What can hang from each mark:
sokev: bupop dufa duzed mipa
mipa: sokev vosuz
dufa: sokev tagof
pezubag: pegomis
duzed: sokev
pegomis: pezubag tagof
vosuz: mipa
tagof: dufa
vivu: sumabek
sumabek: pezubag

Every row comes from one small tree of marks. The marks that hang from a mark follow it in brackets, in alphabetical order. Every link used is in the known rows. Which tree was each row made from?
Known rows:
dufa[sokev[duzed mipa[vosuz]]]: [-0.545  1.318 -1.539  0.757  0.628 -0.512  0.748  0.276  1.692 -2.383
 -0.175 -0.001 -0.160  1.032 -1.264  0.740 -0.946  0.351 -1.653  0.712
  0.176 -0.479  0.853 -1.358  1.626 -1.143  0.545 -1.683  1.562]
vosuz[mipa[sokev[bupop dufa[tagof] duzed]]]: [-1.241  0.841 -0.097  1.150 -0.665  0.551 -0.794 -1.116 -0.296 -0.568
  1.390 -1.405 -0.406 -1.105  0.928  0.748  0.163  1.611  1.252 -0.519
 -1.534 -0.665  2.418  0.316 -0.807 -0.998 -0.626  0.530  3.002]
mipa[sokev[dufa[tagof] duzed]]: [-0.767  0.884  0.574 -0.297 -0.259 -0.040 -1.271 -0.926 -0.286  0.219
  1.228 -0.606 -0.495 -1.057  0.209 -1.072 -0.020  0.902  0.598  0.526
 -0.379  0.472  1.818  0.571 -1.702  0.065 -1.693  0.050  1.671]
sokev[duzed]: [-0.950  0.435 -0.450 -0.205 -0.080 -0.523  0.672 -0.312  0.879  0.149
  0.717 -0.716  0.261 -1.323 -0.390 -0.029 -2.336 -0.004 -0.871  0.997
 -0.718 -0.238 -1.223 -1.356 -0.152  0.530 -0.065  1.108  0.233]
vivu[sumabek[pezubag[pegomis[tagof]]]]: [ 0.531  0.382  0.464 -1.808 -1.457  1.269  0.195  0.422 -0.928  3.996
 -1.233  0.444 -2.007 -3.438  2.554 -2.188 -3.332 -0.796 -0.488  0.881
  2.118 -0.354 -0.995 -0.243  0.667  2.446  0.346  1.440 -3.782]
dufa[sokev[mipa]]: [ 0.220  0.024 -1.580  0.646  1.351 -0.446  1.353  0.981  1.514 -0.453
 -0.821  1.310  0.705 -0.203 -0.105 -0.394 -1.414  0.021 -1.005  1.795
  1.157 -0.065 -2.402  0.698  0.741 -0.489  1.308  0.205 -1.157]
tagof[dufa[sokev[bupop duzed mipa]]]: [ 0.250 -1.889 -0.558  1.345 -0.361 -1.232  0.875 -1.105  0.780 -2.855
  0.080  0.393  0.981  2.696 -0.927  1.035  3.386  0.627 -0.098 -1.242
 -1.287 -0.552 -1.306 -0.918  1.170  0.356  0.932 -0.013  2.416]
dufa[sokev[bupop duzed mipa[vosuz]] tagof]: [ 0.146  0.794 -2.358  1.694 -0.501  0.676  0.340  0.250  0.920 -2.877
  0.150 -0.253  0.719  1.859  0.043  0.928  1.822  0.665 -1.105 -0.561
 -1.304  0.145  0.284 -0.101  0.595 -0.753 -0.523 -1.060  3.244]
tagof[dufa]: [-0.237 -0.397  1.195 -2.154  0.540 -0.939 -0.411 -0.640 -0.436  1.241
 -0.320 -0.450  0.397 -1.255 -0.920 -1.023 -1.176 -0.595  1.318  0.728
  0.383  0.920 -0.945  0.332 -1.074  1.050 -0.047  1.180 -2.277]
pezubag[pegomis[tagof[dufa[sokev[mipa]]]]]: [ 1.825 -1.471  1.279  0.274  0.449 -0.446 -1.166  0.432  1.078  1.328
 -1.895  2.902  0.140  1.736 -0.685 -1.361  1.512 -1.447 -1.007 -0.010
  2.117  0.486 -1.667  0.651  2.058  1.223 -0.228 -1.693 -3.102]
sokev[bupop dufa duzed mipa]: [-1.054 -1.533 -0.835  2.010  0.231  0.459  1.519 -0.055 -0.867 -1.985
  2.172 -0.573 -0.031  0.780  0.466  2.332  2.019  1.216 -1.901 -0.781
 -1.696 -0.906  0.159 -0.988  1.181 -0.185  1.671  0.738  3.463]
pegomis[pezubag tagof[dufa[sokev[mipa]]]]: [ 1.604 -0.056  1.826 -0.617  0.391 -0.871  0.940  3.272  0.607  1.472
 -0.755  1.584 -0.240 -0.413  0.230  0.461  1.469 -1.622  0.471 -0.799
  2.489  1.688 -1.867  0.035  0.657 -0.193 -0.514 -0.620 -0.711]
duzed[sokev[bupop dufa[tagof] mipa[vosuz]]]: [ 0.049  1.159 -2.290  0.667  1.079  1.663 -0.517  1.092 -1.566 -0.503
 -0.196  0.285 -0.047  1.775  0.812  0.886  2.219 -0.046 -0.183 -1.617
 -2.044  0.270  2.621  1.029 -2.181 -0.538 -0.341 -1.494  1.376]
sumabek[pezubag[pegomis[tagof[dufa[sokev[duzed]]]]]]: [ 1.935 -1.841  1.696 -0.328 -1.729 -0.633 -1.503 -2.021  0.686  0.955
 -0.887  0.055 -1.172  0.890 -1.377 -1.230  1.550 -1.158  1.303 -0.694
  1.004 -0.405 -0.406 -0.077  0.836  2.662 -1.254 -0.015 -2.124]
pegomis[pezubag tagof[dufa]]: [ 0.704  0.403  3.040 -2.435 -0.246 -0.460  0.351  2.848 -1.040  3.323
  0.193 -0.016 -0.447 -2.304  0.405  0.159 -0.103 -1.752  1.172 -0.731
  1.737  2.204 -1.254 -0.410 -1.404  0.413 -1.646  0.548 -1.509]
mipa[vosuz]: [-1.047  1.989 -0.189 -2.199  0.896  0.393 -0.174  0.669 -0.745  0.821
 -0.294 -1.349 -0.051 -1.566 -0.651 -0.207 -3.577 -0.154 -0.234  1.464
  0.564  0.551  1.303 -0.286 -1.126 -1.013  0.202 -0.164 -1.913]
vosuz[mipa]: [-0.883  1.091 -0.880 -0.691  0.701 -0.081  0.546  0.372  1.208  1.343
 -0.207 -0.589  0.040 -3.351  0.372  0.025 -4.933 -0.224  0.251  2.368
  0.649  0.121 -1.238  0.007 -0.009 -0.564  0.676  1.464 -1.844]
vosuz[mipa[sokev]]: [-1.105  2.823  0.293 -0.731  1.294 -0.279 -0.458  0.028  0.997  1.645
 -0.290 -0.464 -0.194 -3.216  0.100 -1.160 -6.207  0.311  0.347  2.722
  1.233 -0.352  1.065  0.456 -0.374 -1.304  0.170  0.446 -1.729]
tagof[dufa[sokev[mipa]]]: [ 0.894 -0.880 -0.210 -0.290  1.027 -1.386 -0.123 -0.205  1.244 -0.759
 -1.114  1.404  0.625  0.714 -1.187 -0.628  0.480 -0.312  0.533  0.961
  0.812  0.580 -1.720  0.752  0.413  0.558  1.295  0.065 -1.304]
sumabek[pezubag[pegomis]]: [ 0.022  0.055 -0.968 -1.050  0.101  1.030 -0.040 -1.347 -0.536  2.848
 -0.641 -0.910 -1.602 -2.947 -0.501 -1.083 -3.641 -0.758 -0.479  1.940
  0.878 -0.535 -0.257  0.341 -0.106  1.998  0.899  1.127 -3.296]
vosuz[mipa[sokev[bupop duzed]]]: [-1.568  1.838 -0.029  0.873  0.207 -0.345  0.137 -0.826  0.709 -0.471
  1.066 -1.608  0.078 -1.235  0.630  0.597 -3.353  1.210 -0.356  0.572
 -1.186 -1.390  1.648 -1.083  0.458 -1.347  0.028  0.628  1.752]
sumabek[pezubag[pegomis[tagof[dufa[sokev]]]]]: [ 2.000 -1.490  1.842 -1.290 -0.975 -0.170 -1.720 -1.283 -0.277  2.228
 -1.647  0.504 -1.091  0.015 -1.118 -2.036  0.560 -1.629  2.252 -0.027
  1.834  0.128 -0.810  1.566  0.047  2.041 -0.763  0.141 -4.481]
pegomis[tagof]: [ 0.379  0.850  1.325 -0.803  0.554  0.346 -0.012  2.110 -0.137  2.960
  0.166  0.014  0.524 -1.966  0.441 -1.521 -2.716 -0.811 -0.350  1.513
  1.189  0.971 -2.388  0.650 -0.750 -0.266 -1.476  1.246 -2.643]
sokev[bupop duzed mipa[vosuz]]: [-1.075  1.189 -1.247  0.982  0.729  0.615  1.216  0.448 -0.199 -1.856
  1.291 -1.767  0.095  0.440 -0.209  1.604 -0.521  0.809 -2.528 -0.121
 -1.329 -0.583  2.006 -2.060  1.420 -0.687  0.436 -0.658  3.129]

Which tree is each row?
[ 0.812 -1.552  2.212 -0.282 -1.907 -0.974  0.967  1.403 -0.727 -0.313
  0.593 -0.035  0.553  1.072  0.554  1.719  3.852 -0.838  1.526 -3.391
 -0.392  0.598 -1.209 -1.327 -0.716 -0.704 -1.253 -0.025  1.381]	pegomis[pezubag tagof[dufa[sokev[bupop duzed]]]]
[ 0.724 -0.098 -2.554  1.507  1.195  1.436  0.386  1.069 -1.240  0.357
  0.172  1.479  0.641  0.977  1.344  0.618  2.577  0.140 -0.275 -1.295
 -2.502  0.272 -0.326  1.458 -2.076  0.214  0.038 -0.065  0.998]	duzed[sokev[bupop dufa[tagof] mipa]]
[ 0.333 -0.808 -1.689  1.147 -1.441  0.091  0.427 -0.890  0.291 -1.475
  0.190  0.073  1.731  0.838  0.694  0.166  2.315  0.430  0.912 -0.879
 -1.951 -0.103 -2.508  0.603 -1.225 -0.213 -0.889  1.119  1.538]	dufa[sokev[bupop duzed] tagof]
[ 0.729 -0.652  1.895 -2.599 -1.736  0.430 -0.833 -0.679 -0.874  3.609
 -1.420  0.594 -2.067 -2.088  1.225 -2.675 -1.303 -0.964  0.995  0.010
  2.138  0.031 -0.308 -0.401  0.344  3.437 -0.222  1.317 -3.782]	vivu[sumabek[pezubag[pegomis[tagof[dufa]]]]]
[ 0.535 -1.675 -0.224  0.621  0.557 -0.648  0.835 -0.400  0.000 -1.236
 -0.531  0.892  1.259  1.857 -0.397  0.371  2.320  0.263  0.823 -0.284
 -0.448  0.092 -1.990  0.623  0.163  0.074  1.422  0.261 -0.122]	tagof[dufa[sokev[bupop mipa]]]
[-0.611  0.083 -1.336  1.286 -0.197  1.552 -0.062  0.126 -1.073 -2.072
  1.982 -1.310 -0.464  1.170  0.183  1.655  2.838  0.929 -1.400 -1.056
 -1.714  0.279  2.548 -0.469  0.311 -0.253 -0.341 -0.783  4.408]	sokev[bupop dufa[tagof] duzed mipa[vosuz]]
[-1.317  2.051  0.173  0.048  0.928  0.218 -0.030 -0.229 -0.191  0.760
  0.111 -1.238  0.428 -2.292  0.857 -0.318 -4.637  0.890  0.501  1.509
 -0.202 -0.844  1.143  0.440 -0.418 -1.696  0.417  0.857 -0.375]	vosuz[mipa[sokev[bupop]]]
[-0.417  1.507 -1.547 -0.137  1.410 -0.120  0.536  1.073  1.032 -1.036
 -1.022  0.273  0.153  0.487 -1.017 -0.008 -2.034 -0.094 -1.081  1.541
  1.364  0.215  0.427  0.142  0.697 -1.527  0.970 -1.338 -1.009]	dufa[sokev[mipa[vosuz]]]
[-0.286 -1.542 -0.682  0.536 -1.136  1.056  0.436 -0.851 -1.327 -0.822
  2.162 -0.879  0.331  0.216  1.003  1.142  3.079  0.548  0.588 -1.502
 -2.247  0.021 -0.187  0.408 -1.722  0.098 -0.834  1.558  2.517]	sokev[bupop dufa[tagof] duzed]
[-1.418  1.428  0.485 -0.275 -0.449  1.022 -1.850 -1.097 -2.055 -0.854
  1.726 -2.339 -0.404  0.775  0.158  0.347  1.095  1.359  0.800 -1.322
 -1.865 -0.410  4.831  0.045 -1.716 -1.210 -1.708 -1.108  3.155]	mipa[sokev[bupop dufa[tagof] duzed] vosuz]
[-0.832  0.328 -1.237 -2.257 -1.028  0.883  0.978 -1.263 -0.695  2.454
 -1.221  0.306 -2.117 -3.212  1.913 -1.599 -3.864 -0.155 -0.088  1.303
  0.892 -1.022 -0.477 -0.419 -0.074  2.326  1.750  1.474 -3.249]	vivu[sumabek[pezubag[pegomis]]]
[-0.547 -1.143 -0.868  0.982 -0.938 -0.438  1.583 -1.042  0.237 -2.102
  0.522 -0.129  1.395  1.195  0.209  1.200  0.928  0.757  0.182 -0.732
 -1.377 -1.130 -1.950 -0.690 -0.582 -0.995  0.716  0.955  1.034]	dufa[sokev[bupop duzed]]
[ 0.940 -2.201  1.810 -0.249 -1.292 -1.111 -1.537 -1.178  1.080  0.561
 -1.320  1.586  0.331  2.131 -1.201 -1.011  1.846 -1.383  0.015 -1.196
  0.879 -0.058 -1.148 -0.583  1.084  1.380 -1.137 -1.557 -2.065]	pezubag[pegomis[tagof[dufa[sokev[duzed]]]]]
[ 1.519 -0.777  1.869  0.265 -0.182 -0.269  1.513  3.163 -0.358  0.761
 -0.063  1.214  0.393  0.592  0.961  1.278  3.549 -1.153  0.563 -1.746
  1.059  1.140 -2.191  0.015  0.096 -0.495  0.035 -0.313  0.552]	pegomis[pezubag tagof[dufa[sokev[bupop mipa]]]]
[-0.180 -0.702 -0.361  0.502 -0.247 -0.815  0.003 -1.115  0.370 -3.572
 -0.126 -0.656  0.464  3.216 -1.506  1.452  2.719  0.711 -0.132 -1.426
 -1.061 -0.389  1.734 -1.469  1.318 -0.569  0.498 -1.319  2.652]	tagof[dufa[sokev[bupop duzed mipa[vosuz]]]]
[-0.285  2.317 -2.218  0.458  1.833  0.813  0.680  1.600 -0.852 -0.226
 -0.631  0.195  0.599  1.145  0.316  0.741 -1.328  0.017 -1.671 -0.447
 -1.631 -0.349  1.672 -0.641 -0.559 -0.852  0.620 -1.515  0.311]	duzed[sokev[bupop mipa[vosuz]]]
[-1.193  0.558 -0.343  0.220  0.970  0.119  0.365  0.417 -0.103 -1.942
  1.484 -0.940 -1.064  0.346 -1.066  1.758 -0.300  0.922 -2.011  0.102
 -0.364 -0.248  3.090 -1.671  1.308 -0.577  0.712 -1.062  2.770]	sokev[dufa duzed mipa[vosuz]]
[ 1.584 -1.716  2.132 -1.278 -0.498 -0.513 -1.799 -0.350  0.228  1.927
 -1.997  2.170  0.520  1.217 -0.731 -2.033  1.102 -1.755  0.536 -0.215
  1.658  0.529 -1.552  0.966  0.145  0.959 -0.905 -1.204 -4.556]	pezubag[pegomis[tagof[dufa[sokev]]]]
[ 1.027  0.278  0.757 -0.690 -0.196  1.463 -0.656  0.363 -0.613  4.139
 -0.379 -0.464 -1.349 -2.477  0.124 -1.922 -2.845 -1.326 -0.600  1.547
  1.671  0.146 -0.828  0.831  0.238  1.968 -0.902  1.063 -3.498]	sumabek[pezubag[pegomis[tagof]]]
[ 0.008 -1.360  0.445 -0.877 -0.706 -1.954 -0.065 -2.001  1.286 -1.636
 -0.495  0.110  0.733  1.178 -1.554 -0.256  1.267 -0.038  1.753 -0.422
 -0.305 -0.027 -1.194 -0.663 -0.323  0.398  0.015  0.349 -0.613]	tagof[dufa[sokev[duzed]]]
[-0.173 -1.128 -1.741  2.151 -0.373  0.938  0.739 -0.033 -0.554 -1.426
  1.935 -0.333  0.236  0.321  0.920  1.484  3.462  0.937 -1.165 -0.496
 -1.896  0.219 -0.351  0.105  0.185  0.506 -0.131  0.862  4.186]	sokev[bupop dufa[tagof] duzed mipa]
[-1.945  0.434  0.557  0.803 -0.134 -0.029  0.079 -1.273 -0.455 -1.220
  1.869 -1.498 -0.499 -0.517  0.603  1.708 -1.027  1.551  0.641 -0.424
 -1.382 -1.798  2.942 -0.582  0.076 -1.799  0.554  0.707  2.431]	vosuz[mipa[sokev[bupop dufa duzed]]]
[-0.154  0.238 -0.166 -0.082  0.333 -1.403 -0.385 -0.730  1.587 -2.942
 -0.671 -0.110 -0.356  2.165 -2.007  0.450  1.082 -0.017 -0.109 -0.432
 -0.020  0.388  1.668 -1.132  1.552  0.028  0.161 -1.767  1.204]	tagof[dufa[sokev[duzed mipa[vosuz]]]]
[-0.060  1.347 -0.952 -0.250  1.019  1.354 -0.718  1.285 -0.506  0.329
  0.431 -0.415 -0.792 -0.875  0.045 -0.036  0.130  0.103 -0.427  0.830
  0.235  1.390  1.922  1.099 -0.877 -0.419 -0.349 -0.682  0.814]	sokev[dufa[tagof] mipa[vosuz]]
[ 1.017  0.515 -2.243  0.847  0.818  0.139  0.120  1.387  1.597  0.293
 -1.193  1.736  0.902 -0.457  0.469 -1.170 -0.504 -0.291 -0.531  1.919
  0.726  1.188 -2.954  1.982 -0.062  0.181 -0.058  0.422 -0.577]	dufa[sokev[mipa] tagof]
[ 1.399 -1.309  1.569 -2.225 -2.145 -0.203 -0.620 -1.029 -0.028  2.216
 -2.563  1.325 -1.511 -0.705  1.209 -2.531  0.220 -0.873  2.313 -0.883
  2.087 -0.171 -1.174  0.296  0.104  2.552  0.264  0.650 -4.531]	vivu[sumabek[pezubag[pegomis[tagof[dufa[sokev]]]]]]
[ 1.259 -1.126  2.526 -1.079 -1.145 -0.404  0.877  2.182 -1.402  1.431
 -0.253  0.427  0.514  0.558  1.050  0.928  3.103 -1.458  2.399 -2.485
  0.822  1.182 -1.822  0.132 -1.560 -1.037 -0.805  0.229 -0.988]	pegomis[pezubag tagof[dufa[sokev[bupop]]]]
[ 2.455 -1.277  0.858  0.066  0.159  0.126 -1.231 -0.425  0.732  1.991
 -1.523  1.208 -1.409  0.286 -1.111 -1.711  1.024 -1.241  0.299  0.512
  2.066  0.267 -1.064  1.323  1.820  2.534 -0.074 -0.550 -3.070]	sumabek[pezubag[pegomis[tagof[dufa[sokev[mipa]]]]]]
[-0.598  0.337 -1.783  1.409  0.111  0.057  0.983 -0.037  0.655 -3.269
  0.314 -0.600  0.448  2.132 -0.610  1.619  0.715  0.656 -1.785 -0.776
 -0.871 -1.021  0.801 -1.297  1.627 -1.432  0.975 -1.089  2.716]	dufa[sokev[bupop duzed mipa[vosuz]]]
[ 0.718  0.219 -2.299  1.743 -0.107 -0.349  0.670  0.257  2.558 -1.397
 -0.461  1.612  0.573  0.278 -0.022 -0.373  0.479 -0.060 -1.152  1.142
 -0.389  0.807 -2.682  0.585  0.583  0.763 -0.544  0.086  1.760]	dufa[sokev[duzed mipa] tagof]
[ 0.374  0.993 -2.052  0.863  0.186  1.175  0.187  0.955  0.084 -1.051
 -0.738 -0.084  1.119  1.073  0.417  0.080  0.907  0.311 -0.326  0.096
 -0.475  0.783 -0.213  1.355 -0.341 -1.230 -0.211 -1.054  0.974]	dufa[sokev[bupop mipa[vosuz]] tagof]
[ 0.895 -0.934  2.474 -1.595 -0.040 -0.019 -1.984 -0.040 -0.589  3.182
 -0.927  1.150  0.227 -0.349 -0.433 -1.840 -0.420 -1.823 -0.495  0.151
  1.393  0.870 -0.799  0.117  0.228  1.842 -1.328 -0.562 -3.933]	pezubag[pegomis[tagof[dufa]]]
[-0.147 -0.936 -1.876  2.371  0.045 -0.329  1.724 -0.016  1.167 -2.693
  0.370  0.560  1.143  1.682  0.184  1.313  1.184  0.893 -1.566 -0.239
 -1.240 -1.106 -2.061 -0.711  1.614 -0.485  1.403  0.436  2.409]	dufa[sokev[bupop duzed mipa]]
[-1.118  1.299  1.004 -0.873  1.199 -0.189 -0.700 -0.487 -0.054  0.969
  0.485 -0.505 -0.828 -2.605 -0.028 -0.234 -3.859  0.867  1.348  1.691
  1.080 -0.579  2.542  0.798 -0.698 -1.967  0.710  0.513 -1.141]	vosuz[mipa[sokev[dufa]]]
[-1.072  0.854 -0.167 -0.529  1.664  0.729  0.376  1.102 -1.024 -0.270
  0.812 -0.628 -0.996 -0.574 -0.500  0.791 -0.923  0.311 -1.350  1.198
  0.734  0.073  2.650 -0.079  0.432 -1.092  1.368 -0.896  0.117]	sokev[dufa mipa[vosuz]]
[-0.870  1.355 -1.111  0.299  1.396  1.075  0.787  1.475 -1.114 -0.354
  0.536 -1.169  0.354 -0.125  0.297  1.009 -1.658  0.637 -1.923  0.741
 -0.514  0.044  1.170 -0.297  0.399 -0.836  1.021 -0.498  1.001]	sokev[bupop mipa[vosuz]]
[-1.750  1.184  0.748 -0.072  0.361 -0.538 -0.376 -1.352  0.657 -0.562
  1.260 -0.932 -1.294 -1.553 -0.247  0.604 -3.067  1.199  0.521  0.955
 -0.110 -1.198  3.104 -1.005  0.556 -1.415  0.317  0.129  1.072]	vosuz[mipa[sokev[dufa duzed]]]
[ 1.659 -2.268  1.033  1.097  0.092  0.227 -0.891  0.347 -0.089  0.591
 -1.448  2.568  1.012  2.816 -0.087 -0.743  2.909 -1.267 -1.055 -1.063
  0.735 -0.014 -1.718  0.588  1.557  0.832  0.194 -1.437 -1.597]	pezubag[pegomis[tagof[dufa[sokev[bupop mipa]]]]]
[ 0.698 -1.996  2.056  0.530 -1.485 -1.051 -0.625 -0.569  0.049 -1.079
  0.240 -0.120  1.563  2.411 -0.422 -0.004  3.614 -0.172  1.498 -2.023
 -0.825 -0.236 -2.114 -0.352 -0.365  0.096 -1.252  0.482  0.603]	pegomis[tagof[dufa[sokev[bupop duzed]]]]
[-0.884 -0.044  0.261  0.652 -0.797  0.557 -0.950 -1.060 -1.511 -0.342
  1.705 -1.186  0.110  0.304  0.871 -0.088  1.544  1.150  0.999 -0.793
 -1.810 -0.341  1.928  0.608 -1.794 -0.297 -1.494  0.464  2.831]	mipa[sokev[bupop dufa[tagof] duzed]]
[-0.015 -2.130  0.370  0.077 -1.197 -1.432  0.531 -2.066 -0.018 -2.319
  0.199 -0.441  1.322  2.437 -0.584  0.770  2.915  0.313  1.787 -1.795
 -1.288 -0.655 -1.070 -0.552 -0.740  0.182  0.422  0.590  0.871]	tagof[dufa[sokev[bupop duzed]]]
[-1.744  2.548  0.050  0.043  0.466 -1.009 -0.452 -0.977  1.807  0.093
  0.328 -0.970 -0.607 -2.522 -0.070 -0.551 -5.391  0.699 -0.393  1.873
  0.353 -0.844  1.741 -1.062  0.888 -0.806 -0.306  0.202  0.587]	vosuz[mipa[sokev[duzed]]]
[-1.313  0.145  1.231 -0.579  0.840  0.470  0.012 -0.552 -2.830  0.616
  1.498 -1.019  0.157 -0.634  0.589  0.042 -0.317  1.156  0.917 -0.073
 -0.565 -0.984  2.367  1.062 -1.691 -1.503  0.548  0.792 -0.050]	mipa[sokev[bupop dufa]]
